Each row comes from the steps of one path. Every step used is in the known rows, and no mark comes twice. Write the path behind each row, first mark first.
In the rows, 128 means zero.
Known rows
pabu/dafin/vapo: [104  75 130 127 123 135 105 181 166 150  75 111 142  95 135  94 108 143
 110 153 148 146 111 150 124 161 106 126 126 123 171 131]
dofabor/fenulu/siba: [ 93 105 117  63 102 173 110 170 157 140  72 134 120  59  69 112 118 150
  97 103 122 127 139 104 133 130  67  92 125 138 178 105]
pabu/dafin/boku/vapo/dofabor/fenulu: [110  98  88 105 133 144  83 184 196 141  51  74 130 110  98  93 112 162
 130  99 149 143 105 135 108 157 114 103 101 138 175 130]
vapo/dofabor/fenulu: [112 117 116  79 134 158  97 174 173 145  45  81 141  91  78 100 110 174
 140  99 145 163 128 111  83 148  81  88 113 152 174 106]
boku/vapo/dofabor/pabu: [154 103 110 125 133 164  79 175 167 156 144  51 140 101 112 104 112 132
 137 112 131 169 100 132  67 171 104  96 117 144 167 128]
siba/dofabor/dafin: [108  81 153  99 134 149 101 154 139 154 154 132 132  41 126 126 110 144
 143 113 133 155 127 128  90 170  83 103 109 126 203 111]
vapo/dafin/boku/dofabor/pabu: [150 108  88 136 149 170 111 178 170 144 106  87 152  99 133  98 103 141
 125  92 143 167  90 152 154 180 124 130 115 134 183 118]
dofabor/dafin: [116  76 149  98 155 151 101 162 143 149 154 111 137  75 117 106 110 149
 135 112 140 148 132 134 109 167  95 109 118 136 182 111]
pefar/dofabor/dafin/vapo: [120  87 115 111 147 140  97 183 160 153 125  91 146  82 119  91 111 129
 125 156 158 147 113 148 138 186 110 123 126 127 202 129]
pefar/danu/dafin/vapo/dofabor: [126 131  78  99 144 122 104 192 182 167  89  88 160 110  96  89 101 146
 134 142 148 163  99 151  75 184  69 157 134 127 167 128]
dafin/pabu: [103 124 155 148 125 155 109 181 147 154  81  89 148  93  92  98 110 127
 133 117 130 152 121 154 107 154  86 101 123 118 174  95]
pefar/danu: [105 106 145  85 145 123 132 162 134 157  99 150 159  62 101 103 103 144
 132 111 143 160 146 145 120 176  42 143 127 128 180  96]
dafin/vapo/dofabor: [125 128 111 109 148 135  94 187 182 170  73  61 153 116  95 100 109 156
 135 139 149 159 101 130  74 178  99 116 131 141 158 119]
danu/dofabor: [116 110 119  76 120 144 108 173 114 168  85  93 147  80  94  65 102 159
 128 118 134 169 120 145 143 162  69 114 115 126 177 100]
vutubi/dofabor: [ 71 111 174  81 123 138 123 136 115 153  86 141 128 101 104  81 113 151
 128 117  92 170 136 135 107 158  85 101 107 138 172  66]
boku/dofabor: [117 104 137  91 132 151 117 168 144 162  84  80 153  87  93  99 101 168
 129 109 158 160 113 144 152 166  78 112 113 134 168 109]
fenulu/siba/dofabor: [ 91 113 143  76  84 154 111 155 139 167 101 153 125  24  95 139 111 142
 117 113 121 143 126 116 100 148  52  96 120 117 190  99]
danu/dafin: [109 100  98  81 117 146 118 175 132 156 101 119 142  78 111  87  97 148
 138 120 121 168 116 146  91 150  49 142 127 124 171 104]
danu/dofabor/vutubi: [129 122  98  79 108 176 114 173 124 163 102  92 145  82 101  76 116 152
 129 106 133 195 112 130 119 142  48 104  96 139 180 101]
dofabor/vutubi: [122 112 122  92 119 181 117 165 140 157 103 106 137  77 111 108 117 148
 136 102 130 189 122 116  88 136  49  97 101 147 176  94]
boku/dofabor/fenulu: [107 100 115  75 122 162 114 175 158 137  44  91 140  78  76  95 104 171
 129 103 150 156 125 124 148 147  75  99 106 144 186 112]
pabu/dafin: [102  66 167 116 122 142 105 158 143 149  91 119 142  83 136 101 106 165
 119 109 156 155 126 151 131 150  94 107 111 122 165 112]
vapo/dofabor/pabu/dafin: [139  73 149 140 120 162  86 160 164 145 121  85 154  99 136 100 111 158
 121 103 160 170 110 150 106 161 112  97 110 130 165 128]
vapo/dofabor: [126 126 140  94 148 142  98 168 162 172  88  70 151 106  93 106 107 173
 144 107 151 166 114 128  75 167  83  98 123 141 153 102]
pabu/dafin/boku/vapo/dofabor: [119 107 103 124 147 126  81 182 190 170  97  62 139 128 116  98 110 151
 131 105 153 144  84 156  99 178 123 117 110 130 157 128]
siba/dofabor: [ 96 107 153  91 104 142 114 153 130 167  86 138 135  33 116 130 103 148
 145 115 125 165 126 123  80 156  56  98 114 124 192  94]
vutubi/dofabor/fenulu/siba: [ 72 113 133  54  98 170 115 153 144 136  71 153 113  75  65  98 121 150
  91 105  97 135 140 108 134 133  74  93 110 136 181  88]
danu/dafin/vapo: [109 101  71 100 124 135 114 194 158 155  80 106 140  92 116  83 102 132
 124 162 120 157 103 148  95 161  73 154 140 123 178 124]
fenulu/dofabor/vutubi: [148 116 135  85 112 177 109 163 125 162 103 117 136  51 121 120 119 141
 154 104 119 194 124 113  81 138  43  81 101 143 191 103]
siba/dofabor/vutubi: [114 118 128  90  96 178 117 156 140 162 101 127 135  43 119 128 114 145
 143 107 124 194 118 110  68 139  37  92  93 138 194  96]

Write each row's path
[122 119 148 155 152 154  84 183 173 154 135  63 151 110  94 100 116 133
 140 107 149 146 109 156  92 173 113  98 117 120 173 114]  vapo/dofabor/dafin/pabu
[111 103 102 103 130 149  90 184 194 138  35  80 141 105  95  92 111 167
 123 125 154 153 114 125  99 153 105 101 115 141 175 130]  pabu/dafin/vapo/dofabor/fenulu
[107  92 111 106 124 143  98 179 168 155 133 131 124  56 113 121 115 123
 112 153 127 132 111 126 105 172  96 123 129 123 199 134]  fenulu/siba/dofabor/dafin/vapo
[100  75  99 127 133 126  95 181 164 156 100  99 123 104 138  96 108 130
 119 111 137 133  95 164 133 170 123 128 106 120 171 126]  pabu/dafin/boku/vapo
[112  87 108 117 163 143 102 177 161 149 118 119 142  93 125  98 112 144
 129  95 141 140 109 145 130 177 119 130 116 128 181 103]  dofabor/dafin/boku
[118  64 152 126  83 168  92 150 149 141 131 141 137  46 137 125 112 142
 102 108 140 155 119 141 121 151  93  94 107 116 188 127]  fenulu/siba/dofabor/pabu/dafin
[ 91 100 128  75  98 158 112 162 148 137  43 135 127  35  94 116 104 157
 140 108 125 162 137 108  89 139  58  89 107 137 204 101]  siba/dofabor/fenulu
[108 106  71  96 131 122 124 195 160 154  89 133 151  81 111  83  98 124
 123 159 127 157 112 159 105 176  55 178 139 118 184 126]  pefar/danu/dafin/vapo
[151 106  89 133 139 161  79 180 180 157 130  59 142 109 117  99 112 129
 135 104 131 163  90 141  79 181 119 107 116 138 171 127]  dafin/boku/vapo/dofabor/pabu
[138 139  65  96 130 157 109 187 181 162 105  94 156 101 100  95 114 142
 133 128 143 189  98 136  67 163  45 142 111 137 174 126]  pefar/danu/dafin/vapo/dofabor/vutubi
[132  96 141 102 167 149  86 166 166 160 154  77 145  97 107 108 112 161
 142 106 153 155 119 131  86 178 104 102 116 140 172 116]  vapo/dofabor/dafin
[117 108 134 141 134 154  94 184 140 152 134  79 149  94  95  74 111 124
 128 116 138 147 113 167 135 168 104 108 113 110 190 115]  danu/dofabor/dafin/pabu
[121  86 107 115 151 140 102 188 170 151 122  82 145  94 110  95 109 138
 122 152 149 144 104 146 139 183 113 132 124 130 185 139]  boku/dofabor/dafin/vapo
[ 99  75 106 136 120 135  89 168 158 146 120 112 120 113 142  84 114 121
 114 111 111 144  94 165 132 174 135 123  98 123 177 118]  vutubi/dofabor/pabu/dafin/boku/vapo
[128 129  78 102 138 134  96 192 184 170  82  66 151 118  99  89 103 152
 135 142 142 162  92 144  67 175  85 138 133 133 160 127]  danu/dafin/vapo/dofabor
[141  67 125 140 113 148  89 179 159 142  98 108 143  75 146 101 112 127
 119 152 135 160 111 149 115 164 114 112 125 123 190 144]  fenulu/dofabor/pabu/dafin/vapo
[102  77 124 139 121 150 101 158 155 136  92 140 148 110 146  80 112 145
 111  93 128 159 102 162 146 171 134 126 102 120 177 101]  vutubi/dofabor/pabu/dafin/boku
[127 105  97 114 121 174 112 173 170 154  89  94 154 100 121  98 114 161
 119  86 163 176  91 147 156 152  81 120  84 133 176 116]  pabu/dafin/boku/dofabor/vutubi
[100 104  85  88 111 159  83 182 197 146  78 104 117  96  79 107 120 151
  90  95 141 115 108 127 136 148 105 102 110 127 170 132]  pabu/dafin/boku/vapo/dofabor/fenulu/siba
[129  71 103 138 111 150  92 186 160 144  98  95 151  92 135  73 109 135
 105 153 143 162 102 158 140 168 117 124 121 121 181 145]  danu/dofabor/pabu/dafin/vapo
[126  75  97 137 121 152  95 176 153 143  90 113 156  99 138  73 107 148
 110  97 148 158  94 167 163 170 125 127 106 115 178 119]  danu/dofabor/pabu/dafin/boku
[ 94  91 130 110 147 134 104 165 153 144 123 121 128 102 117  84 117 127
 119 156 107 148 118 139 111 178 118 127 120 132 187 112]  vutubi/dofabor/dafin/vapo
[117  94  89 105 155 140  99 183 145 154 118 109 149  96 117  74 111 149
 125  98 143 145 102 156 158 182 118 135 111 121 187 110]  danu/dofabor/dafin/boku
[104 108  66 100 132 140 114 187 155 153  76 128 150  94 122  84 100 144
 132 103 125 153  97 156 119 166  81 157 125 118 173  99]  danu/dafin/boku
[128  70 112 147 116 151  97 185 173 141  98  88 151  98 135  89 108 138
 106 148 155 155  98 158 145 171 121 126 121 124 179 147]  boku/dofabor/pabu/dafin/vapo
[135 119 102 118 123 169  97 179 185 162  95  74 148 111 116 102 120 154
 127 124 157 182  96 129  78 152  82 106 101 141 165 127]  pabu/dafin/vapo/dofabor/vutubi
[121 127  92 114 168 142 127 183 172 161  62  94 148 110 122  99  97 159
 127  92 156 151  89 160 178 183 117 146 113 128 174 108]  vapo/dafin/boku/dofabor
[138  68 136 141 118 155  76 165 170 146 135  74 140 104 138 101 112 147
 120 110 155 160 105 157 101 164 120  97 107 129 166 140]  boku/vapo/dofabor/pabu/dafin
[105  63 169 128 103 160  99 139 134 132 121 130 140  95 145  86 112 147
 109 108 122 173 125 154 128 156 114  98 100 125 175 104]  vutubi/dofabor/pabu/dafin
[103  98  91 113 140 130 102 186 160 162  95  93 121 101 120  97 108 124
 131 114 119 137  99 148 116 172 109 130 114 130 171 113]  dafin/boku/vapo
[117 105 148 151 142 156  98 182 161 147 132  70 151 100  94  97 112 130
 131 108 153 140 109 168 143 173 107 108 111 115 184 120]  boku/dofabor/dafin/pabu
[107  72 131 139 114 147  99 167 161 136  99 119 140 105 140  82 115 129
 104 155 121 160 108 153 123 167 125 121 117 126 180 125]  vutubi/dofabor/pabu/dafin/vapo
[105 122 112 138 113 153 110 190 149 151  91  94 150  95  97  86 103 125
 135 119 122 155 107 170  98 154  68 131 124 108 175 103]  danu/dafin/pabu
[117  70  94 141 128 140  88 181 170 149 119  94 126 102 144  94 109 121
 119 110 133 141  94 164 130 170 129 125 106 122 176 135]  dofabor/pabu/dafin/boku/vapo
[130  85 107 148 135 153  89 174 181 146  92 102 160 113 140  93 112 154
 118  89 159 155  90 157 130 174 132 124 109 125 167 119]  vapo/dofabor/pabu/dafin/boku
[132 118  87 119 129 164  89 179 188 165 112  69 135 118 121 104 120 147
 130  94 151 173  85 140  84 156  94 106  89 139 164 126]  pabu/dafin/boku/vapo/dofabor/vutubi
[107 104  99  65 115 159 109 178 134 140  44 101 139  72  79  67 105 165
 129 110 132 165 133 126 139 142  68 100 106 139 192 105]  danu/dofabor/fenulu
[134  60 149 136 109 166  95 160 150 138 120  93 157  87 136  97 105 159
 109 104 164 166 111 159 156 159 109 104 103 125 177 133]  boku/dofabor/pabu/dafin
[121 115 135 160 151 147  78 188 176 157 149  50 139 113  96 101 116 120
 139 115 142 139 102 161  87 177 120  99 113 120 176 126]  boku/vapo/dofabor/dafin/pabu
